Each row was made from one small tree. The marks that hang from a mark follow it in brackets, in alphabetical order. Every link used is in the known rows. Write each row's tree.
Known rows
T{P}: [ -8.5 -11.8   1.8  -6.8  -3.1  -3.2  23.1  18.0  -0.2  18.7   8.8  -1.1
   3.1  -0.8   1.5  -9.5 -13.0  17.4 -12.7 -16.6  -6.1]
T{P{J}}: [ -0.5 -11.8   0.9   7.2  -3.0  10.1  54.1   2.7  -0.2  25.2   6.9  -5.6
   9.1  14.9   6.9  -8.7 -25.0  17.0 -13.0  -2.9  -0.9]
P{J{H{N T} S}}: [  6.7   6.1  -3.9  18.8  -3.3  22.5  -0.6 -37.5  -1.5  -0.4  -6.6   1.8
  -0.4   2.2   4.0   0.6   9.1 -15.6   8.2  14.8   4.1]
P{T}: [ -3.4  10.6  10.9 -22.9   1.1 -19.0   2.4  10.5   1.5   6.8   2.0  -2.3
  -4.4 -10.9  -7.0  -6.8  -6.7   8.7 -10.3 -20.3  -6.4]
S{J{H{N} P{T}}}: [ 24.9  15.7 -14.0 -11.5   2.1 -19.4 -32.9 -15.5  13.9 -22.1  -3.2  -1.1
  -8.4  -3.8  -7.2 -17.0   6.8  -9.9  27.2  -6.0   9.6]
N{H{J}}: [-15.7 -30.6  12.1  -6.4  -2.5  -6.3  -4.5  41.0  -8.6  12.6   7.2  -7.7
  11.4   1.6   3.6  18.8   5.1   9.7 -27.4 -35.0 -10.4]
J{H}: [  5.8  -0.8   7.2 -14.6  -0.5 -15.5  -1.8  -6.5   0.9   9.0  -2.0  -3.2
  -1.3  -8.5 -14.8  -7.3  12.1   5.8  -3.7 -20.6 -16.1]
H{N{B} T{P{J}}}: [-13.8 -10.7  -2.8  18.6  -1.9  15.5  10.4  25.3  11.3  16.6   0.7   7.3
  10.3   5.2  12.6   7.3 -16.0   1.2  10.7  19.7  10.2]
P{J T}: [  4.1   9.5  11.0  -8.8   1.0  -2.8  33.3  -8.3   2.0  12.0   1.4  -7.4
   1.6   3.2  -1.0  -6.0 -18.5  10.4 -10.6  -5.2  -1.7]
N{B H{T}}: [-28.6 -27.1   9.8 -13.2  -0.3 -25.1 -21.1  51.6  -0.4  14.9  -0.8   4.0
   6.3 -11.3   5.5  23.0  12.9  -7.1 -14.7  -4.3 -17.9]
T{P{J{H S}}}: [ 15.4   0.6  -1.7  19.2  -0.1  25.6  53.7 -32.1  -7.2   9.8  -5.0  -0.9
   0.4  20.4  -0.5 -19.5 -13.8   7.3  -7.3  22.2   3.9]
P{J{H} T}: [ 19.4  20.5   9.6  -1.5   4.6   1.0  21.1 -26.0   3.0  16.4  -4.9  -3.9
   1.6   6.7 -12.8 -13.3  -6.9   8.1  -2.0   7.2  -3.2]
S{J{P}}: [  1.7  -8.2 -10.4 -17.5  -4.2 -26.5   4.7   3.3   2.9 -22.1  10.0  -7.8
  -5.8  -1.5   3.0  -2.4  -0.2   1.9   2.5 -26.4  -4.7]
N{B H}: [-18.9 -45.3  11.5 -23.7  -0.8 -34.4   1.5  48.8   0.9   6.2  -8.3  -5.6
  -1.1  -8.3  -0.3  16.1   9.7  -4.4 -15.2 -21.3 -18.8]
S{J{H{N} P}}: [ 18.3  -6.6 -17.4  -9.5  -2.7 -18.5 -25.6 -15.4  10.7 -23.5  -1.4  -4.9
  -6.6  -3.5  -4.3 -10.3  14.4 -11.3  24.6 -19.1   1.8]
S{J{H{N T} P}}: [  9.6  10.3 -18.8   0.0  -3.0 -11.4 -47.9 -10.6  10.4 -14.2   6.9   5.3
   1.3  -7.3   2.3  -1.6  19.0 -13.4  24.7  -3.3   3.3]
H{J{S} T}: [-21.6  14.4   5.5  11.2  -4.2  21.4 -11.1   7.5 -16.0  -5.5  10.0   5.1
   6.1  -3.1   4.8  18.3   2.7   9.0 -15.7  -7.1   2.4]
H{J{P} N}: [ -6.9 -10.2  -4.6  -0.9  -2.5   7.0 -22.5  13.1   2.5 -13.0  11.7  -7.2
  -0.9  -5.9   3.4  13.4  -0.5   3.3   5.8 -31.9   7.7]

Which tree is each row?
[  9.1 -11.5  -1.9  -5.1  -3.7  -2.4  -7.1 -21.3  -1.1 -15.3 -13.6  -2.6
 -12.5  -9.5  -7.6  -6.7  16.7 -15.3  10.1 -14.7  -2.1]
J{H{N} S}
[  8.9   4.7  -4.5  -7.9   0.6  -4.4   3.4 -31.4  -7.3 -18.4  -2.6  -2.8
 -15.6  -5.0  -6.5  -8.1  10.2  -7.1   1.0   0.6  -6.3]
J{H P S}
[ -7.2  -4.1  -8.8  26.7  -5.9  33.4  25.0 -13.1  -5.0   9.0   3.1   4.6
   6.3   9.4  20.6  -0.8 -17.4  -3.8  -0.3  19.7  15.3]
H{N T{P{J{S}}}}
[-13.4  -6.6   9.7  -9.7   8.7 -11.4 -23.5  48.4  -1.2  -5.0   1.3  -0.8
   1.4   0.4   1.3  20.3  -4.3   3.9  -8.6   2.4   3.6]
N{B H{J{P{T}}}}
[  5.5  18.7 -10.1  10.3  -1.9   0.6 -15.8   5.0   3.0  14.1   9.6  12.3
  16.4   6.2  -1.2 -14.0   2.5  11.8   4.6  11.5  -0.1]
S{J{H{T{P}}}}
[-12.6 -23.9  -0.1   1.1  -0.7   5.3  -3.0  15.0 -16.9 -16.0   6.1  -7.4
  -0.1   5.6  11.7  19.4   1.8  -2.8 -23.2 -12.8  -0.2]
N{H{J{P S}}}
[ 22.8  11.0   2.0   7.1   1.6  14.0  13.7 -41.8   1.0  -7.3 -16.1  -3.3
 -10.4   4.7  -4.5 -13.7  -4.1 -12.3   9.7  12.4  10.3]
P{J{H{N} S} T}
[-31.9 -19.5  13.0   0.9   0.8  -5.0 -31.9  62.1  -5.0  12.7   4.4   6.0
  14.9  -3.7   5.2  35.4  10.8   5.4 -18.1  -4.4  -8.0]
N{B H{J T}}
[ 13.6  -0.9   3.8   5.6  -0.9  12.8  40.8 -40.4  -7.5  -2.1  -9.9  -6.6
  -6.2  10.2  -5.7  -7.4   1.5  -1.2  -6.9   4.1  -5.4]
P{J{H S}}
[ 16.0   5.0   7.3  -1.6   6.0  -4.9   1.6  -5.7  15.0   1.2 -19.1  -0.3
  -6.4  -0.7 -13.2  -5.3  -2.1  -6.2  22.9  14.1   6.0]
P{J{H{N{B}}} T}
[ -4.7   5.3  -7.6  -2.8   3.0 -11.1 -48.5   9.9  13.7  -7.4  -2.2   8.6
  -3.9 -18.0  -4.9   9.9  19.2 -15.4  27.1  12.4  -1.2]
J{H{N{B} T} P}
[ 14.9  29.0  -1.2 -11.1   6.1  -3.4  -6.6 -33.4  -5.2 -17.1  -5.3   1.1
 -14.8  -5.4  -9.8 -15.1   3.0  -5.8   4.2  15.6   1.6]
J{H P{T} S}
[  0.1  -1.4   1.8  10.9   0.8   5.1 -11.4  -0.5  12.4   9.5  -9.6   5.2
   4.2  -3.5  -4.2  10.0  10.3  -9.3  20.0  16.3  -0.4]
P{J{H{N{B} T}}}
[  0.0  17.0   0.2 -15.9   2.3  -8.8   7.0 -15.8  -7.3 -22.5   1.2  -2.5
 -16.4  -6.9   0.7  -6.2  -9.3  -4.1  -4.2   2.9   3.6]
J{P{T} S}
[ 10.5 -17.2  -1.4  13.0   2.2   8.8  21.0   3.3  13.6  11.8 -12.3   0.3
   2.4  10.2  -4.0  -9.0  -8.3   2.0  19.1  17.7   6.3]
T{P{J{H{N{B}}}}}
[ -9.0   7.8  -3.2  23.3  -4.0  30.1  41.4 -11.8 -11.5  16.0   7.3   5.6
   8.5  13.6  17.8  -3.0 -21.1   7.5 -14.7  26.3   7.4]
H{T{P{J{S}}}}
[-23.7  -8.8   2.0  22.2  -2.6  28.4  -9.4  35.4 -18.8  16.5  11.4   9.1
  19.5  11.1  19.0  15.8  -4.7   7.9 -29.9   9.6   5.3]
N{H{J{S} T{P}}}
[-19.6  18.2   0.1   6.2  -0.8  11.8 -26.0  15.5  -4.8   3.0  23.2   3.5
  12.2  -5.4   6.2  20.0   0.5  12.7  -8.1  -8.4   1.8]
H{J{P} T}
[ 10.9 -18.4   1.1   5.7  -0.5   5.4  19.8 -21.6   4.2 -19.6 -23.7  -3.4
 -15.0   4.2  -5.9   1.6   5.8 -14.9  16.6  11.0   4.7]
P{J{H{N{B}} S}}
[  7.0  17.1  -6.6 -20.1   0.9 -26.4  -3.6   0.6   4.2 -20.9   7.4  -3.2
  -5.7  -2.3  -0.5 -10.9  -9.7   3.3   4.9 -12.8   2.9]
S{J{P{T}}}
[ 14.3  27.5   1.2 -15.5   6.9 -14.0 -16.1 -16.2   4.6   1.1   2.4  -0.3
  -5.5  -9.1 -14.0 -14.7   2.7   1.9   6.2   2.6  -3.7]
J{H P{T}}
[ -2.1  20.9  -3.7  15.1  -0.2  19.0  -2.9 -12.1  -8.8  12.5   2.9  14.3
   5.2   1.6  -0.6 -11.5   2.2   3.4  -3.8  25.6   0.2]
J{H{T{P}} S}
